Known rows, with every way that one mark hangs from another:
rava{dizak{solef{nasi rudam}} kebid{kufim} lurunal}: [  0.9  22.0   9.8  46.9 -16.6  52.2 -55.7 -17.9  -4.9  12.0 -38.0   9.0
  -9.6  45.9 -33.7 -40.6  23.0   8.5  33.5 -16.8  -6.4  63.5  63.0  -4.7
  17.2 -28.0   2.6 -42.1  53.7]
kapi{solef{rava}}: [-19.3  -7.1  -4.4  20.0  -3.9  39.5 -30.3 -15.4  -9.0   6.7 -39.8 -12.1
   0.3  -6.9 -54.1   2.4  38.1  13.4  13.9  -8.5 -11.4  15.1  40.6  11.7
  12.8 -26.9  -5.8 -12.5  18.1]
rava{kebid lurunal}: [-16.1   1.2   8.5  16.0  -6.9  34.9 -53.8 -15.4  -4.6  -2.9 -37.5  -9.1
 -19.7  12.2 -40.6  -7.5  24.9  16.5  11.0 -11.9 -37.4   9.0  65.8 -36.3
   1.2 -18.0 -13.2 -34.9  31.3]
solef{nasi}: [-14.0   6.2   5.9  38.6  -4.6  36.9 -26.5 -22.8  -4.1  -4.8 -44.2   4.7
  20.8 -20.6 -31.7  -0.4  30.4   7.8  12.3 -17.5 -31.5  13.2  38.5   8.0
   3.6 -14.4  11.6 -12.8  16.8]
lurunal{dizak solef{kapi rava{kebid} rudam}}: [-22.4  53.0   1.6  38.7  -5.4  34.8 -61.5 -30.5  -5.6  12.1 -22.2 -15.4
 -24.6  19.2  -9.9 -13.7  28.6   7.5  43.9 -20.1  29.0  10.7  28.5  45.3
  29.2 -20.9 -16.3 -40.9  23.1]
lukug{kapi{solef{dizak rava{lurunal}}}}: [ -7.9  21.5 -13.3  12.7 -20.0  25.3 -43.2 -14.0  -6.8   9.5 -32.2 -27.0
  11.3  12.5 -61.5   7.1  21.5   8.5  30.0  -1.8  15.5  27.5  45.8  25.7
  21.8 -28.8 -13.9  22.9  49.9]
rava{dizak solef{kapi rudam{lurunal}}}: [ -8.8  26.2  -1.9  15.3 -23.3  31.3 -40.0 -22.9  -0.3  12.7 -33.9 -20.8
 -20.7  25.9 -40.2 -36.0  31.9  20.7  33.1  -2.1  -6.2  57.0  52.1   8.8
  12.0 -19.6   5.5 -28.2  48.6]
lukug{kapi{solef{nasi rava{kebid lurunal{dizak}}}}}: [ -5.9  38.8  -6.8  33.1 -20.8  31.3 -61.4 -14.0  -7.4   7.8 -17.5 -16.7
  13.4  31.7 -43.9 -28.1  23.3   2.7  32.1 -12.8  23.7  33.7  53.1  18.0
  32.4 -31.7   1.3   9.1  49.1]
nasi{kapi lurunal solef{dizak rava{kebid{kufim}} rudam}}: [ -4.1  39.8 -14.2  45.8  37.9  44.6 -76.6 -17.5  10.7  18.4 -35.1   8.9
 -25.3  17.5 -19.6  29.3  14.9   1.2  82.3   8.3  28.2  35.4  45.7  56.8
  21.4 -21.8  -5.7 -45.4  15.8]
lukug{kapi{solef{rava{lurunal}}}}: [-10.8   7.3 -12.4   8.8 -18.1  30.1 -44.0 -14.9  -8.6   7.8 -33.8 -21.0
   4.3  10.5 -60.0  -8.9  25.9  12.5  11.0  -2.5  -4.2  22.4  46.3   9.1
  19.4 -29.0 -11.4  17.6  43.7]
gito{kufim}: [-17.4  -1.4   6.3  14.6 -13.3  32.5 -32.8 -28.7  -6.5  -8.3 -44.5  22.3
  -2.7 -22.4 -29.1   3.7  33.9  12.4  14.7  -1.3 -34.1  21.6  46.7  -9.6
  -3.1 -15.1  -6.5 -23.1  26.6]
lukug{kapi{solef{dizak nasi rava{kebid} rudam}}}: [ -7.5  40.8  -2.1  50.2 -20.6  35.1 -62.0 -12.4  -2.8  16.5 -23.4 -17.7
   7.7  12.0 -13.6  18.7  19.4  -0.8  39.2 -14.6  14.8  30.0  24.1  58.3
  38.0 -23.4   8.4 -12.9  37.0]
rava{dizak{solef{kapi}} kebid{kufim{gito}} lurunal}: [-13.3  21.3 -15.8  14.5 -18.1  26.8 -66.4  -8.7 -11.4  13.1 -12.6   3.7
 -35.2  59.4 -66.0 -44.2  33.2   5.5  48.9   6.2   8.7  59.0  66.2 -16.9
  25.9 -37.3 -11.4 -20.3  49.0]
nasi{kapi{solef{rudam}} lurunal{dizak}}: [-20.6  29.9 -16.1  32.8  27.7  37.6 -51.8  -3.4   9.4   3.8 -26.6 -27.8
 -11.3   7.6  -6.1 -26.2  25.5  10.1  52.9   5.7   9.5  47.0  48.9  40.5
  25.5 -11.0  -0.2 -28.4  15.8]
rudam{lurunal{solef}}: [-19.6  -8.0  13.9  16.7 -24.9  43.3 -34.1 -21.5  -8.1  -0.4 -46.8  -5.2
  -4.5  -8.7 -25.0 -12.6  42.3  17.1  17.9  -7.5 -22.0  47.1  60.7   5.0
   7.0 -24.1  12.2 -22.1  42.8]
kapi{solef{dizak nasi{lurunal} rava{kebid} rudam}}: [ -5.5  20.5  -1.1  62.2   6.2  41.8 -48.3  -9.9  -3.9  17.5 -24.3 -22.8
   1.3  18.8  -2.3  16.1  15.5   1.4  50.9  -5.0  17.3  35.9  52.3  64.9
  31.5 -13.8  10.5 -33.7  23.7]
lukug{kapi}: [-18.2  15.8   1.3  14.3 -17.9  29.4 -47.1 -20.7  -2.7  -5.3 -43.8  -0.4
   0.8 -22.7 -43.9   3.1  28.0  12.5  12.5 -12.2 -31.6   3.8  28.7  -4.0
   5.7 -17.0  -1.3  -1.4  24.3]
solef{kapi nasi rudam{lurunal{dizak}}}: [-15.1  38.1  -8.1  39.2 -18.0  30.4 -34.3 -23.9   2.7   6.1 -38.3 -11.2
   6.9  -6.2 -12.7 -26.7  28.7   8.8  34.5 -11.0   6.4  43.6  40.8  55.7
  23.5 -10.4  17.1 -14.6  48.3]
rudam{lurunal{dizak{solef{kapi rava{kebid{kufim{gito}}}}}}}: [-23.2  18.4 -14.1  15.5 -27.5  32.6 -66.6 -16.3 -13.8  23.0 -22.6   7.0
 -31.6  31.1 -80.2 -28.0  44.1   2.7  60.7   7.5  37.6  56.2  57.8  33.2
  35.5 -36.6   4.2 -16.8  61.6]
rava{dizak lurunal solef{kapi}}: [ -2.2  28.5  -9.6   8.5  -9.1  21.5 -35.6 -24.4  -5.9   5.2 -25.0 -21.6
  -7.2  42.3 -66.6 -37.7  25.0  16.2  25.8  -5.6  -5.3  40.8  60.8 -24.2
   2.5 -25.3 -14.5  -3.1  37.8]
dizak{solef{nasi{kapi lurunal} rava{kebid{kufim{gito}}}}}: [-12.0  13.6 -17.2  47.0  24.0  36.8 -74.1 -10.4  -7.4  20.5 -15.8  13.0
  -6.3  30.4 -54.9  -1.5  24.5 -10.9  66.0  16.3  24.7  42.0  57.7  43.5
  32.8 -22.8  16.7 -15.8  32.1]
lukug{kapi{solef{nasi{lurunal{dizak}} rava{kebid{kufim}}}}}: [ -2.1  40.0 -10.3  46.1  -8.4  39.2 -66.4 -17.3  -2.8   7.2 -28.9  10.5
   8.8  19.6 -47.2 -10.6  24.8  -3.6  49.7  -9.5  35.3  55.3  49.0  36.1
  33.6 -37.9  15.9   1.9  29.8]
rudam{lurunal{solef{dizak nasi{kapi}}}}: [-10.4  30.1  -5.8  37.6  -1.3  31.6 -45.9 -19.7   2.2   2.9 -35.5 -10.0
  26.5   0.8 -15.8   8.2  29.8  -1.4  50.4  -3.1  15.3  58.8  55.4  48.2
  20.7 -20.4  25.3  -1.2  54.0]
dizak{solef{kapi nasi rava{lurunal} rudam}}: [ -2.0  17.7 -16.3  43.1  -2.8  32.5 -30.4 -25.7 -13.7  25.3 -31.8 -22.1
  10.8  24.5 -35.6 -10.7  14.2   2.5  18.9  -6.8   5.4  26.8  39.0  64.2
  23.6  -8.3  -3.8   0.3  55.5]
solef{dizak kapi nasi rava{kebid{kufim}} rudam{lurunal}}: [ -5.7  42.4 -11.2  46.2 -17.5  33.0 -58.4 -31.2   2.0  18.9 -45.8   7.7
  -5.0   9.1 -40.1  29.0  19.8   0.0  45.2 -12.3  27.0  43.1  39.1  64.2
  29.3 -26.3  11.2 -24.3  56.6]
rudam{lurunal{solef{dizak kapi nasi}}}: [ -6.4  28.8 -10.1  38.7 -21.7  25.1 -30.3 -25.5  -6.9   6.2 -34.2 -11.7
  22.8   5.0 -14.7   8.4  29.7  -0.5  38.3  -8.6  14.7  64.1  51.0  60.1
  22.4 -23.0  22.8   6.5  54.3]
dizak{solef{kapi rava{kebid{kufim}} rudam{lurunal}}}: [ -9.9   9.7 -10.7  25.3 -20.3  43.0 -64.6 -22.7  -8.8  27.7 -47.9   4.2
 -35.5  23.0 -56.8   6.7  30.1   8.1  28.4  -5.4   3.8  51.5  46.6  39.3
  24.8 -27.1   3.1 -38.0  65.3]

Rows:
[-19.1  57.1   0.1  54.0  16.7  40.6 -48.1 -32.2   3.5   7.8 -27.4  -9.7
  19.6   0.2  -7.3 -20.4  26.9   1.0  52.6 -14.5  39.1  16.5  23.8  67.9
  29.1 -15.7   1.5 -17.3  24.2]
lurunal{dizak solef{nasi{kapi} rava rudam}}
[  0.5  30.2  -9.1  43.2 -26.0  42.1 -61.7 -18.0  -3.4  19.0 -38.3  11.4
 -16.1  39.8 -30.7 -26.8  30.1   4.3  40.3 -11.1   5.7  81.3  55.1  27.6
  27.8 -28.0  23.3 -36.7  68.7]
rava{dizak{solef{kapi nasi rudam{lurunal}}} kebid{kufim}}
[-15.1   3.7   2.5  47.2  -7.6  45.9 -25.0 -10.5  -3.0   4.8 -37.1 -12.8
  10.6  -6.8  -2.6 -12.4  32.9   8.9  10.3 -13.5 -30.5  49.1  34.2  34.0
  20.5 -19.0  13.9 -25.9  16.9]
kapi{solef{nasi rudam}}
[-15.1  51.3   0.2  31.3 -11.6  38.1 -63.2 -28.7  -0.6   3.8 -31.4  -1.5
 -29.9  36.8 -18.6 -30.2  26.1   8.7  35.8 -18.8  14.5  62.8  49.0  15.3
  24.7 -35.3 -19.7 -39.0  36.4]
rava{kebid{kufim} lurunal{dizak solef{kapi rudam}}}
[-13.0  17.1  -9.5  17.3  -6.1  25.2 -34.5 -25.7  -9.8   0.8 -31.5 -17.4
  -3.4  18.0 -27.6 -12.9  26.9   9.7  12.9  -8.9 -11.7  36.7  51.8  10.5
  11.3 -23.7 -13.3  -2.2  33.7]
rava{lurunal{solef{kapi}}}
[ -6.9  20.8  14.1  53.0 -14.4  48.7 -53.8 -11.7  -6.3  12.1 -27.9  -3.4
  -7.3  28.4  -9.2 -32.0  27.5   7.8  36.2 -19.6 -14.8  33.8  46.9   8.7
  18.8 -13.1  12.4 -50.9  37.8]
rava{dizak{solef{nasi rudam}} kebid}
[-12.2  36.1   1.3  39.9 -35.1  41.9 -65.8 -12.7  -1.6  15.3 -27.0 -15.9
  -0.1  14.8 -17.5 -27.0  30.2   6.4  39.1  -9.7  23.2  50.1  44.6  50.2
  41.8 -26.5  21.3 -15.8  60.1]
lukug{kapi{solef{nasi rava{kebid} rudam{lurunal{dizak}}}}}
[ -1.0  21.1 -17.5  44.5  -4.2  36.1 -55.1 -26.8 -13.3  19.6 -38.3  17.7
   1.5  23.7 -66.5  16.5  27.0  -7.2  25.2 -17.8   7.6  38.1  35.9  35.1
  21.7 -30.8   8.4 -11.4  41.0]
dizak{solef{kapi nasi rava{kebid{kufim}}}}
[ -3.8  54.1  -9.9  55.7  30.4  40.0 -78.1 -25.5  13.4  10.4 -34.1  14.8
  -7.7  23.7 -29.3  -4.1  11.4   0.7  65.2  -4.2  33.0  15.6  47.4  30.4
  23.6 -17.8   5.2 -40.4  22.1]
solef{nasi{kapi lurunal} rava{dizak kebid{kufim}} rudam}
[ -5.2  39.2  -6.0  39.5 -19.3  29.3 -58.8 -29.1  -7.0  12.4 -22.4  -3.3
   0.7  35.9 -24.4 -18.1  31.2   3.0  44.9 -11.5  34.0  34.0  58.5  29.1
  28.0 -28.6  17.9 -16.4  54.6]
rudam{lurunal{solef{kapi nasi rava{dizak kebid}}}}
[ -6.7  27.0 -13.7  23.9  -7.9  37.4 -41.4 -23.4   1.9  21.1 -34.0  -7.0
 -19.3  14.5 -19.7 -25.5  32.2  17.4  53.5   4.9  18.1  29.0  44.1  47.7
  19.7 -19.2   1.5 -25.7  41.5]
nasi{solef{kapi rava{dizak} rudam{lurunal}}}
[-19.6  20.3  19.6  38.1  -9.1  54.7 -60.0 -32.9  -5.1   9.9 -46.5  14.4
 -27.1   6.0 -27.2   6.4  32.6  10.6  26.1 -21.2  -0.8  26.4  33.6  16.8
  17.2 -34.3 -11.7 -55.3  18.8]
lurunal{solef{rava{kebid{kufim}} rudam}}
[ -5.5  38.8 -16.0  56.4   9.7  24.4 -31.4 -21.9   2.1   7.4 -32.1 -18.3
  12.6  -2.6   1.2  18.3   8.7   0.3  47.0  -5.1   5.8  29.3  37.0  76.8
  20.8   0.6   9.1 -10.5  21.9]
solef{dizak kapi nasi{lurunal} rudam}
[ -9.7  53.4  -2.3  60.2  -5.0  30.4 -53.0 -30.6  -5.6  17.2 -21.9 -14.9
   2.7  19.7   2.4  22.6  17.9  -4.2  45.8 -19.9  29.7  21.2  25.7  76.1
  33.2 -18.0   0.5 -26.6  29.7]
lurunal{solef{dizak kapi nasi rava{kebid} rudam}}
[ -0.2  25.9 -15.7  44.6  -5.0  27.8 -39.1 -14.0  -6.1  11.2 -27.1 -17.2
  32.4   2.4 -34.5  18.6  16.5  -2.6  47.8  -0.2  26.9  35.7  42.3  68.0
  28.9 -20.0  16.1  26.4  33.2]
lukug{kapi{solef{dizak nasi{lurunal} rava}}}
[ -3.1  25.9  -1.1  49.4 -10.3  45.6 -48.9 -18.6  -2.7  15.9 -37.5  -5.1
   1.8  29.8 -37.7   7.6  20.2   3.0  35.7 -13.9  17.3  59.8  52.2  38.4
  29.3 -36.7  -4.0 -25.5  42.7]
kapi{solef{dizak nasi rava{kebid{kufim} lurunal} rudam}}
[ -2.0  24.9 -12.3  58.2  28.7  48.1 -73.2 -18.9  -0.5  23.2 -36.9   8.5
  -7.2  25.5 -33.9  11.9  14.1  -5.3  51.1  -0.9  15.5  40.9  47.6  55.7
  26.9 -14.3  12.8 -35.1  37.0]
dizak{solef{nasi{kapi lurunal} rava{kebid{kufim}} rudam}}
[-11.5  40.4  20.6  57.8  -9.5  47.5 -54.7 -29.9  -3.7   9.6 -24.5  -1.7
  -1.9  23.6   1.7 -23.9  27.0   7.8  42.8 -23.3  17.7  10.9  39.6  25.4
  24.8 -22.1   2.7 -47.5  23.5]
lurunal{solef{nasi rava{dizak kebid} rudam}}
[ -2.9  31.8 -13.4  38.2  -9.8  27.6 -51.4 -14.7 -12.6  10.6 -18.4 -15.6
   3.7  44.5 -38.5 -31.6  22.5  -1.5  32.9 -14.7   5.8  48.1  61.5  18.2
  22.4 -18.2   3.1  -8.4  56.1]
rava{kebid lurunal{dizak{solef{kapi nasi}}}}
[-17.7  20.4   7.3  27.7  -5.2  32.5 -54.2 -22.1  -4.3   5.8 -38.2  -5.7
  -9.3  -3.4 -53.4  30.2  25.3   9.0  39.1 -16.3   2.7 -16.3  42.1   6.2
   8.3 -18.3 -12.1 -31.7  24.1]
solef{dizak rava{kebid}}
[ -2.3  49.1 -13.4  34.2  17.4  32.0 -74.4 -27.3   8.3   4.3 -34.4  16.4
   4.6  35.6 -69.1 -13.2  17.5   1.5  47.5  -9.4  28.8  15.0  58.8 -11.6
  16.0 -32.0  -5.5 -15.1  42.2]
solef{nasi{kapi} rava{dizak kebid{kufim} lurunal}}
[  0.0  30.0 -11.8  48.3  -6.6  28.5 -61.8  -8.9  -5.8  11.8 -19.8 -16.8
  15.2  19.3 -26.8  23.0  14.9  -5.2  50.4  -2.9  24.0  33.8  49.5  52.5
  33.1 -21.9  16.5   5.6  34.7]
lukug{kapi{solef{dizak nasi{lurunal} rava{kebid}}}}
[ -6.6  42.0 -17.3  38.3   0.3  21.5 -34.2 -32.0  -2.6   6.2 -30.1   0.5
  20.3   6.0 -50.4  -8.7  24.7   3.7  35.4 -15.7  21.5  -7.6  30.5  29.0
  15.3 -17.4   1.3   4.2  25.5]
solef{kapi nasi rava{dizak}}
[ -9.2   8.2   8.9  24.4 -14.0  45.4 -36.1 -14.0  -7.1  10.4 -37.2 -19.4
 -13.7  27.8 -32.5 -47.8  26.2  20.7  29.1  -7.8 -15.4  32.6  59.2  -4.7
   8.5 -12.4 -12.9 -32.4  50.1]
rava{dizak{solef{rudam}} lurunal}
[ -0.1  31.9 -10.3  35.4 -20.4  27.1 -59.0 -11.8  -7.6  11.9 -20.7 -21.1
  17.5  30.4 -42.5   9.3  16.2  -1.4  33.8  -8.9  18.7  35.0  51.7  29.9
  31.4 -30.5   2.2  12.7  53.5]
lukug{kapi{solef{dizak nasi rava{kebid lurunal}}}}
[  2.9  45.9  -1.3  39.9 -10.4  28.5 -53.7 -22.2  -2.3  12.6 -14.5 -22.6
 -10.4  59.8 -24.4 -40.3  15.0   9.1  30.9 -12.3  -4.5  51.8  57.3  -0.8
  18.6 -20.3  -1.8 -30.8  40.7]
rava{dizak kebid lurunal solef{kapi nasi rudam}}
[-16.6  33.5   9.8  43.1 -13.6  40.8 -59.6 -23.5  -0.9  11.4 -20.6  11.2
 -14.9  33.6 -41.5 -42.4  24.7   8.8  52.2  -2.3  22.5  22.2  53.6   7.7
  29.6 -30.9  -7.8 -35.6  32.6]
solef{nasi rava{dizak kebid{kufim{gito}} lurunal} rudam}
[ -0.7  41.2  -3.1  48.5  24.9  36.3 -48.5 -19.2   8.9   8.4 -23.1 -16.8
   7.8  27.9 -17.0 -31.7  15.1   6.9  55.4   2.7   5.5  46.5  52.5  25.0
  14.5  -7.5  14.5 -25.8  20.5]
rava{dizak solef{nasi{kapi lurunal} rudam}}
[ -9.8  13.8   3.0  47.2 -22.2  44.2 -48.7 -10.5  -3.1  19.6 -33.6 -21.1
   0.4  14.1 -15.3   9.5  29.3   6.7  40.2  -6.8  12.0  50.8  54.5  56.0
  33.3 -22.8  19.2 -33.5  55.0]
kapi{solef{dizak nasi rava{kebid} rudam{lurunal}}}
[-13.8  27.4  -9.9   9.8 -20.1  29.9 -45.2 -16.6  -6.7   5.4 -29.0 -23.1
   7.3  13.7 -62.2 -31.3  29.2  12.2  28.4  -5.7  21.3  26.0  47.2  14.4
  23.5 -31.1 -14.5  19.3  45.3]
lukug{kapi{solef{rava{lurunal{dizak}}}}}
[ -8.7  19.3 -15.9  20.0  -8.4  27.4 -38.8 -15.8  -9.8   8.4 -30.4  -8.3
  -6.7  20.9 -51.5 -22.6  32.9   9.4  32.0  -9.8  -4.7  27.1  42.0   5.0
  10.6 -17.4  -2.8 -10.8  38.1]
rava{dizak{solef{kapi}}}
[-12.2  37.7  -9.0  40.8  26.0  47.7 -80.3 -18.0   2.1  19.9 -36.0   1.9
 -27.1  27.2 -47.6  -9.5  19.8   2.4  68.2  -0.6  35.1  34.8  49.8  41.8
  25.6 -17.2  -6.3 -44.0  36.8]
nasi{kapi lurunal{dizak{solef{rava{kebid{kufim}} rudam}}}}
[ -9.8  30.8  -8.7  22.2 -21.7  34.7 -69.7 -15.9  -4.0   9.9 -39.0   6.5
  -8.0  10.8 -68.7  29.0  29.3   1.7  37.5 -13.4  16.5  40.8  32.7  15.9
  26.2 -45.0  -4.9  -5.1  35.5]
lukug{kapi{solef{dizak rava{kebid{kufim}}}}}
